Each row was made from one path, in order. Every step used is in the known rows, and no mark comes twice. Write each row's path.
Known rows:
n/y/l/x: [-29  -4  21 -15 -22 -14  46   4  27 -19  14 -22   5 -23  -7   3  24  21
 -19   6  -4 -10  10   5 -12  18   4]
w/v/n: [  7  -7   1   7   2  -6   9   7 -20  -5   3  -4   0  32   3   0 -48  -9
  34  -9 -43  25 -25 -14 -16  22  -7]
y/n/b: [ 14   4 -24 -19  13  12 -17   4   2   8  20 -27  -3  12   8  47  17  10
 -12  26  22  -2 -24   2  23   1  -8]
y/l/x: [ -9   8  26   5   3  -6  35  -1   5   9  21 -21   3 -22  -6   0  17   9
  -7  -1 -23   2  -7   0   0  -8  -7]
v/w/l/x/n: [-26   7 -12  22  31  -3 -35  21   9  10 -68   2  23  -8  -5 -32 -19 -10
   1   8  36 -11  -4  -3 -18 -41  15]
w/v: [ 11  23   1  28   7  -4  11   8  -3  -3  -3   8  14  34   0  19 -30 -15
  11  -8 -17  13 -11   1 -11   7  -7]
y/n: [ 12  40  -2 -16   8   5  -6   8   8   7   0 -17   1  15 -11  10   8 -12
  -3  18   2   9 -31  13  20 -11  -4]
n/y: [-11  19  -2  -9 -30  -4  22  30  30 -17  -3  -6   1  12  -6  30   3   9
 -17   6  22   6  -3  -5 -13  27  18]
y/l/x/n: [-37  27  25  -6  13  -1   5   2   4  19  -7 -12  19   2 -35 -12  30   7
 -10  -1 -11   0 -27  -5  16 -20 -10]
y/l/x/n/a: [-26  13  12  -8  18   6  -4 -23 -13  21  26 -16   8 -13 -23   4  33  -8
 -26  25  21  20 -36 -19   8  -9  -3]
y/l/x/n/v: [-26  11  -1   6  17  -2   8 -19  -7  17  16 -16  10 -18 -21   7  29   9
 -18 -12   7   8 -25  -9  -7  -8   9]
y/l/w/v/n: [  5  -9  26  17   4 -19   7 -27 -39   0  12  26   1  12  -9  -7  -7  -4
  42 -41 -63   0  40   8  27 -13  -7]
w/l: [  7  52 -10  38  -4 -12   0  18   3  17 -19   8  14  17  12  -2 -22 -16
   5   3  19  10   7 -28 -12  -3  25]
n/b: [ 13  -5 -17   8  -4  11  -2  20   1  14  24 -20 -10   6  17  58   5  19
 -14  12  26   8 -14 -21  -1  18   3]
y/l/w/v/n/x: [  7  -2  42 -17 -22 -24  18 -10 -46 -18  25  31  -7  -4   2 -11 -10  14
  23 -31 -65 -13  53  28  35 -11 -11]
x/n/v/w/l: [-10  24 -46  46  34  -9 -46   1  -8  19 -31  15  17  -2   8   2 -15 -17
  -4  -6  62   4  11 -16  -5 -43  27]
y/l/x/n/v/w: [-29 -19 -10  17  39  -4 -11 -17  -2  12  11 -12   4 -43  -8   3  26   8
 -16 -10  24  -1   1  12   8 -47  -3]
y/l/x/n/b: [-31  -9   5 -10  17   6  -9  -4  -4  18  11 -25  14  -3 -14  26  37  26
 -16  10   9  -9 -22 -18  16  -3 -16]
w/l/x: [  5  18   0  24  -1  -6  12  17   6   4 -35  -6  12  -7   8 -17 -28  -7
  -3   6  14   0 -12 -21 -44   8  30]
x/l/y/n/b: [ 31 -41 -14 -28  10  28  -8 -30  14   5  20 -17 -13  -7  20 -20  25  -1
  -1  28  -8 -23  -8   8  19  23 -44]
l/x/n: [-23  17  13 -10   1  19  -6  28  10  12 -34 -14  14  10 -32  -1   3   2
 -12   5   5   5 -56 -10 -18   0   9]
v/w/l/x/n/a: [-13  -6 -26  21  37   4 -49  -5  -9  11 -32  -1  13 -22   6 -22 -16 -23
 -17  34  67   4 -15 -14 -24 -32  23]
v/w/l/y/n: [ 16  -5 -31   0  40   6 -25  -9   9  -1 -25  -5  20 -35  34 -55 -16 -45
  22  17  34 -42  21  31  12 -31   3]
y/l: [ -5  42  18  18   1 -14  23   2   3  20  34  -7   4   6  -9  13  22   4
  -1  -5 -15  12   9  -7  33 -18 -11]
n/v/w/l/x: [ 14 -25 -36  41  26  -8  -3  -2  -1  -3 -14  -6  -8 -53  37  -2 -33  -5
 -11  -5  52  -3  17  -3 -53 -19  37]
l/w/v/n/b: [ 25 -55  -8   9  -1   5 -19  -6 -40  -7   1  14 -16  13  17  40 -29  13
  27 -25 -19  -4  17  -5  -8  23   8]
v/n/a: [ 15  -9  -8 -11 -10  12  -2  -2 -26  11  48 -21 -28  -7   9  20 -15  -6
   1  24  12  46 -39 -35 -17  29  17]

Which path is each row?
[ 17   5 -46  56  25 -14 -17  -2  -5   9  -2   8   0 -25  35  13 -26 -12
  -2 -10  54   6  32  -9 -20 -30  32]
n/v/w/l
[ -1 -30   5 -10 -29  -7   7   3 -11 -33 -24  26  -6  16  -4   8 -25   6
  25 -31 -22  -7  27  13 -22  29  23]
l/w/v/n/y
[-43   6   5 -33 -21   9   6  32  32 -17 -43 -13  15   8 -29   3  13  13
 -24  12  25 -10 -40  -4 -32  24  20]
l/x/n/y
[ 25  14  13  34   2  -2  -2   1 -15  -6 -20  38   7  22  -7  24 -16 -14
  15 -36 -16  -5  24  22  -4  -9  14]
l/w/v
[ 16 -45 -20   2   8   1  -5   2 -28  -4  22 -14  -9  24  24  38 -40  10
  25   0 -20  11 -19 -22 -15  38 -13]
w/v/n/b
[-11   4 -33  21  30   8 -36  11   1  17  -4  -2   3  -7  -4  29   5  -2
 -12 -11  45  12 -10   3   4 -40  12]
x/n/v/w
[ 31  13  44 -10 -45   3  10   8   2  -5  -7  44 -30  -2  -7 -10  21  31
 -23 -14 -32  -7  48  20  20 -18  -8]
n/x/l/w
[ 25 -15  13   3 -13  20  19  -9  24   9   5   3 -10  -4   6 -38   6 -12
   6   0 -26  -7  -5  -4  -8  20 -24]
x/l/y
[-38  36  -3 -19 -22   3  -9  33  28  -5 -30   0  19  35 -34  15  17   6
 -16   7  29  -2 -26 -12   0  12  15]
x/n/y
[ 22  23  34 -16 -37  -1  22  16  14  -4  14  15 -22  12  -1 -16   7  27
 -27  11 -33  12  12   1  15   0 -30]
n/x/l
[ 19  11   6 -65 -16  20  15  15   5 -20  20 -22   2 -34  21 -31   5 -16
  -5  21   0 -39 -14  47  20  15  -7]
l/y/n/x
[ 35 -51 -28  -2  31  20 -11 -46  18  -1  19  -7 -19 -45  28 -37  15 -18
   1   7   8 -19  15  37   8 -23 -32]
x/l/y/n/v/w
[ 37 -24 -16 -12  10  24  10 -46  13   3  25 -10 -16 -19  14 -34  18 -19
  -3   6  -8  -7  -9  14  -4  15 -19]
x/l/y/n/v
[-17 -10  24 -21 -37 -16  20  -3  -6  -9  11  12 -15 -13 -14   5  28  23
  13 -26 -23  -7  46   3  24   6  18]
v/n/y/l/w
[ 19 -13 -30  32  19   2  -5   6   3   6  26  -9 -18 -33  21  40  -8   6
 -13 -13  39  16  12   8 -13 -26  17]
n/v/w
[-30  -1  11 -27 -32 -23  30   3   5  -8  34 -17  -9  -1  -2   0  12  19
  10   0 -25   9  11 -19  16  25  -3]
v/n/y/l
[ 17   7  -5 -28   8  23   5  -1  12   1   6 -23   7 -17   7 -23   4 -31
  12  13   2 -23 -28  26  10  10  -2]
l/y/n
[  6  23 -21  43  16 -15 -18  19   5  10 -26  10   8  -7  23  -9 -25 -15
   7   1  34  -1  31  -6  -2 -41  13]
v/w/l
[ 18 -15  28 -20 -29 -10  19  -3 -16 -20  11  18 -19  31   8 -36 -36  18
  11   2 -79  17   4   0  -1  20 -46]
w/v/n/x/l
[-39  25  20   8  -4 -20 -11 -17  -2 -16 -31  44  36  37 -37   5  32  -4
   8 -32  -8 -26  46  21  34 -22  -3]
x/n/y/l/w/v
[ 13 -14 -25  32  20   2 -10   9  10   6 -20   1  14 -40  40 -40 -31 -36
  22  -1  35 -34  35   6 -14 -15  15]
v/w/l/y
[ 35  13  37 -20 -10  -6  -5 -28 -11 -24 -20  47  -9  25 -13 -29   4   5
  -5  -5 -55 -21  44  58  36 -30 -38]
y/n/x/l/w/v
[ 39 -45  15  16  -4   3 -14 -51 -38  -1  12  40 -29  19  -3 -11 -14  -8
  17  -7 -39  32  20 -13  -8  10 -15]
x/l/w/v/n/a
[ 27  -8   9 -23   6  21   3 -26  22   5   2  -7  -5  -2  -1 -53  22 -24
   8  17 -29 -14 -14  20  21   5 -39]
x/l/y/n
[-10 -21  -3 -14 -21 -11  19  11  -1 -33  -1  -3   0  31   3   7 -39   1
  20  -3 -24  11  -9  -8 -28  47   2]
w/v/n/y
[-50  44  10 -15 -14 -15   2   7  20   2  -1   0  27  27 -37   8  42  10
 -13   4   9  -6   4  -7  37  -7  -7]
x/n/y/l
[ -9  36 -10   1   8  18 -29   3  -9  24  13  -5   5  22 -19  26  16 -19
 -23  27  46  34 -46 -26   7  -1  13]
x/n/a
[-12  13 -19  -2   8  18 -32  23  -1  24  -3  -9   8  30 -10  50  15  17
 -15  11  34   7 -35 -27  14   6  -2]
x/n/b
[-34 -34  20 -39 -28 -12  43   2   9 -22  20 -29 -10 -26  -3 -14   9  28
   3   3 -30   1  -7  -9 -15  37   3]
v/n/y/l/x
[-15 -10  -3 -30 -38  -2  18  27  13 -16   4 -18 -13   8   2  10 -12  17
   6   4  -6  14 -17 -19 -19  45  18]
v/n/y
[  9 -43  22  -5 -32 -11   6 -22  -2 -30 -30  46 -18  35 -15 -23 -13  15
  24 -26 -56   0  40   7 -12  22 -13]
x/l/w/v/n/y
